What can hang from each mark
z276: z323
z743: z306
z323: z306
z377: z195
z257: z195 z306
z635: z195
z195: z257 z377
z306: z323 z377 z636 z743

Every row comes from one small tree of marks. Brackets hold a mark, then the marks that hang from it, in the order of their numbers. Every link used is in the known rows. Which tree was each row made from?
Known rows
[z257 [z306 z323 z377 z636 z743]]: -.28, -.01, -.17, -.06, .17, .38, -.22, .09, -.42, .61, .15, .02, .21, -.13, -.30, -.02, .03, -.76, -.12, -.14
[z306 z323 [z377 z195] z743]: -.11, -.05, -.24, .29, .04, .25, -.07, .17, -.08, .55, .03, .15, .42, .38, -.34, -.14, -.17, -.67, -.22, -.05
[z635 [z195 z377]]: .38, -.25, .14, -.18, .36, .11, .10, .29, .20, -.08, -.24, -.12, .15, .07, -.28, -.20, .05, -.14, .16, -.27
[z257 [z306 z636]]: -.07, .02, -.03, -.24, .22, .34, -.20, .03, -.15, .22, .09, -.21, .00, -.16, -.15, -.18, .16, -.25, .04, -.26
[z635 z195]: .24, -.20, .05, .00, .07, .17, .01, .21, .08, -.09, -.26, -.19, .11, .14, -.27, -.17, .02, -.08, .08, -.30
[z743 z306]: .08, -.05, .04, .05, .07, .21, -.32, .06, -.02, .05, -.12, -.08, -.05, -.05, -.24, -.23, .04, -.18, -.24, -.30
[z306 z743]: .07, -.03, -.07, -.07, -.17, .16, -.07, .08, -.10, .07, -.07, .04, .12, .02, -.26, -.12, .14, -.38, -.08, -.17
[z635 [z195 [z257 z306] z377]]: .38, -.30, .01, -.37, .57, .27, .09, .32, .07, -.02, -.43, -.03, .15, -.09, -.17, -.29, .05, -.23, .22, -.46
[z323 [z306 z636]]: -.29, .16, .02, -.12, .16, .27, -.13, .19, -.17, .10, -.01, -.08, .02, -.07, -.07, -.19, .17, -.12, .01, -.14
[z257 [z195 z377] z306]: .10, -.20, -.04, -.28, .60, .23, -.06, .25, .08, .20, -.13, -.12, .00, -.19, -.16, -.16, .31, -.28, -.09, -.24
[z195 [z257 [z306 z323]] z377]: .07, -.28, -.05, -.27, .57, .33, -.11, .11, -.05, .20, -.09, .04, .00, -.14, -.08, -.36, .04, -.44, -.01, -.23
[z377 [z195 [z257 [z306 z636 z743]]]]: -.03, .01, -.20, -.29, .14, .38, -.02, .19, -.17, .33, -.03, .01, .43, .18, -.17, -.33, -.01, -.45, .04, -.35
[z195 z257 z377]: .27, -.12, .10, -.27, .36, .07, .05, .18, .17, .01, -.35, .06, .19, -.12, -.22, -.39, .02, -.12, .11, -.24
[z635 [z195 [z257 [z306 z323]] z377]]: .25, -.43, .04, -.27, .63, .36, .03, .29, -.01, .12, -.23, -.07, .10, .01, -.11, -.27, -.03, -.39, .06, -.32
[z323 z306]: -.20, .03, -.05, -.02, .12, .22, -.10, .14, -.07, -.04, -.16, -.02, -.07, -.02, -.03, -.20, .20, -.13, .01, -.08
[z257 z306]: .00, -.11, -.09, -.12, .16, .33, -.18, .04, -.11, .07, -.07, -.12, -.07, -.13, -.06, -.22, .21, -.22, .07, -.23
[z377 [z195 [z257 z306]]]: .09, -.09, -.21, -.12, .30, .41, -.07, .16, .01, .16, -.23, -.02, .21, .20, -.02, -.47, -.04, -.17, .11, -.34
[z323 [z306 [z377 z195] z636 z743]]: -.36, .26, -.22, .05, .10, .27, -.03, .29, -.17, .50, -.01, .14, .49, .21, -.24, -.15, -.01, -.45, .00, -.12
[z195 z377]: .22, -.08, .08, -.18, .32, .08, -.03, .10, .14, .02, -.13, -.06, .07, -.10, -.23, -.24, .14, -.19, .08, -.17
[z276 [z323 [z306 z377 z743]]]: -.31, .13, .07, .08, -.21, .13, -.09, .09, -.23, .25, -.30, .32, .19, -.02, -.23, -.07, .11, -.49, -.18, -.12
[z743 [z306 z377 z636]]: -.12, .15, .05, .07, .23, .24, -.31, .14, -.14, .42, -.10, -.03, .16, -.17, -.42, -.17, -.07, -.29, -.18, -.35

Write each row's tree
-.09, -.05, -.12, .18, -.04, .19, -.18, .10, -.22, .44, -.07, .14, .22, .06, -.39, -.03, -.05, -.62, -.20, -.05	[z306 z323 z377 z743]
-.32, .16, .20, -.15, -.22, .17, -.10, .00, -.26, .10, .00, .14, .12, .00, -.11, -.07, .20, -.41, -.19, -.14	[z276 [z323 [z306 z636 z743]]]
.05, .02, -.16, .13, .19, .24, .00, .29, .13, .34, -.45, .12, .45, .24, -.30, -.40, -.26, -.18, .10, -.28	[z306 [z377 [z195 z257]]]
-.24, .04, .04, .19, .24, .31, -.38, .09, -.23, .55, .09, -.05, .08, -.10, -.43, -.09, -.13, -.48, -.36, -.18	[z743 [z306 z323 z377 z636]]
-.16, -.05, -.12, .43, .26, .31, -.33, .17, .01, .54, -.01, .03, .21, .29, -.34, -.28, -.24, -.49, -.36, -.15	[z743 [z306 z323 [z377 z195]]]
-.11, -.03, -.06, -.24, .38, .35, -.16, .20, -.13, .33, -.01, -.26, .01, -.14, -.20, -.10, .26, -.23, -.10, -.28	[z257 z195 [z306 z636]]
-.30, .18, -.03, -.18, -.02, .23, -.08, .18, -.27, .16, .06, .03, .13, -.05, -.13, -.07, .21, -.37, -.07, -.11	[z323 [z306 z636 z743]]
.16, -.19, -.11, -.10, .34, .39, .03, .39, -.10, .22, -.58, .01, .28, -.03, -.30, -.24, -.09, -.25, .23, -.46	[z635 [z195 [z257 [z306 z377]]]]
.05, .04, -.22, .08, .03, .20, .04, .30, .01, .37, -.41, .24, .58, .29, -.37, -.33, -.21, -.42, .03, -.27	[z306 [z377 [z195 z257]] z743]
-.15, -.15, -.15, .01, .35, .42, -.18, .16, -.21, .43, -.33, .08, .11, -.14, -.21, -.26, -.10, -.47, -.05, -.24	[z195 [z257 [z306 z323 z377]]]
.01, -.04, -.18, -.07, .28, .37, -.11, .19, -.11, .34, -.48, .06, .21, -.22, -.24, -.31, .01, -.29, .14, -.37	[z195 [z257 [z306 z377]]]
-.27, .15, -.23, .27, .26, .24, -.04, .31, .03, .32, -.21, .09, .29, .22, -.13, -.29, -.04, -.23, .09, -.11	[z323 [z306 [z377 z195]]]
-.15, -.08, -.02, .31, .20, .27, -.38, .10, -.13, .45, -.10, .04, .01, -.05, -.35, -.15, -.11, -.48, -.36, -.17	[z743 [z306 z323 z377]]
-.18, -.11, -.11, -.20, .10, .39, -.26, -.01, -.40, .37, .29, -.07, .07, -.06, -.17, -.01, .15, -.67, -.18, -.13	[z257 [z306 z323 z636 z743]]
.05, -.12, -.03, -.47, .45, .22, -.05, .25, -.12, .35, .07, -.05, .17, -.23, -.28, -.04, .32, -.55, -.16, -.24	[z257 [z195 z377] [z306 z636 z743]]
.17, -.16, -.02, -.38, .50, .26, -.02, .16, .03, .09, -.27, .03, .08, -.23, -.11, -.39, .15, -.27, .16, -.35	[z195 [z257 z306] z377]
-.05, .00, -.29, .09, .31, .34, -.13, .19, .01, .44, -.14, .00, .27, .15, -.17, -.29, .00, -.33, .10, -.25	[z257 [z306 [z377 z195]]]
-.21, .06, -.15, .17, .08, .29, -.10, .17, -.15, .64, .17, .06, .47, .33, -.38, -.15, -.22, -.65, -.19, -.05	[z306 z323 [z377 z195] z636 z743]
-.15, .10, -.27, -.06, .20, .36, -.12, .16, -.20, .60, .07, .06, .46, .12, -.29, -.15, -.01, -.59, .01, -.26	[z257 [z306 [z377 z195] z636 z743]]
-.34, .12, .15, .15, .00, .15, -.13, .09, -.11, .21, -.36, .18, .05, -.08, -.16, -.17, .11, -.26, -.11, -.16	[z276 [z323 [z306 z377]]]
-.23, .05, -.08, .29, .31, .36, -.34, .17, -.06, .63, .16, -.04, .28, .23, -.38, -.23, -.27, -.51, -.36, -.17	[z743 [z306 z323 [z377 z195] z636]]
.43, -.26, .12, -.25, .43, .13, .19, .37, .19, -.08, -.48, -.06, .28, .01, -.28, -.31, -.06, -.09, .20, -.39	[z635 [z195 z257 z377]]
-.07, .01, -.08, -.29, .02, .33, -.15, .04, -.29, .28, .14, -.07, .13, -.15, -.20, -.08, .21, -.50, -.01, -.26	[z257 [z306 z636 z743]]
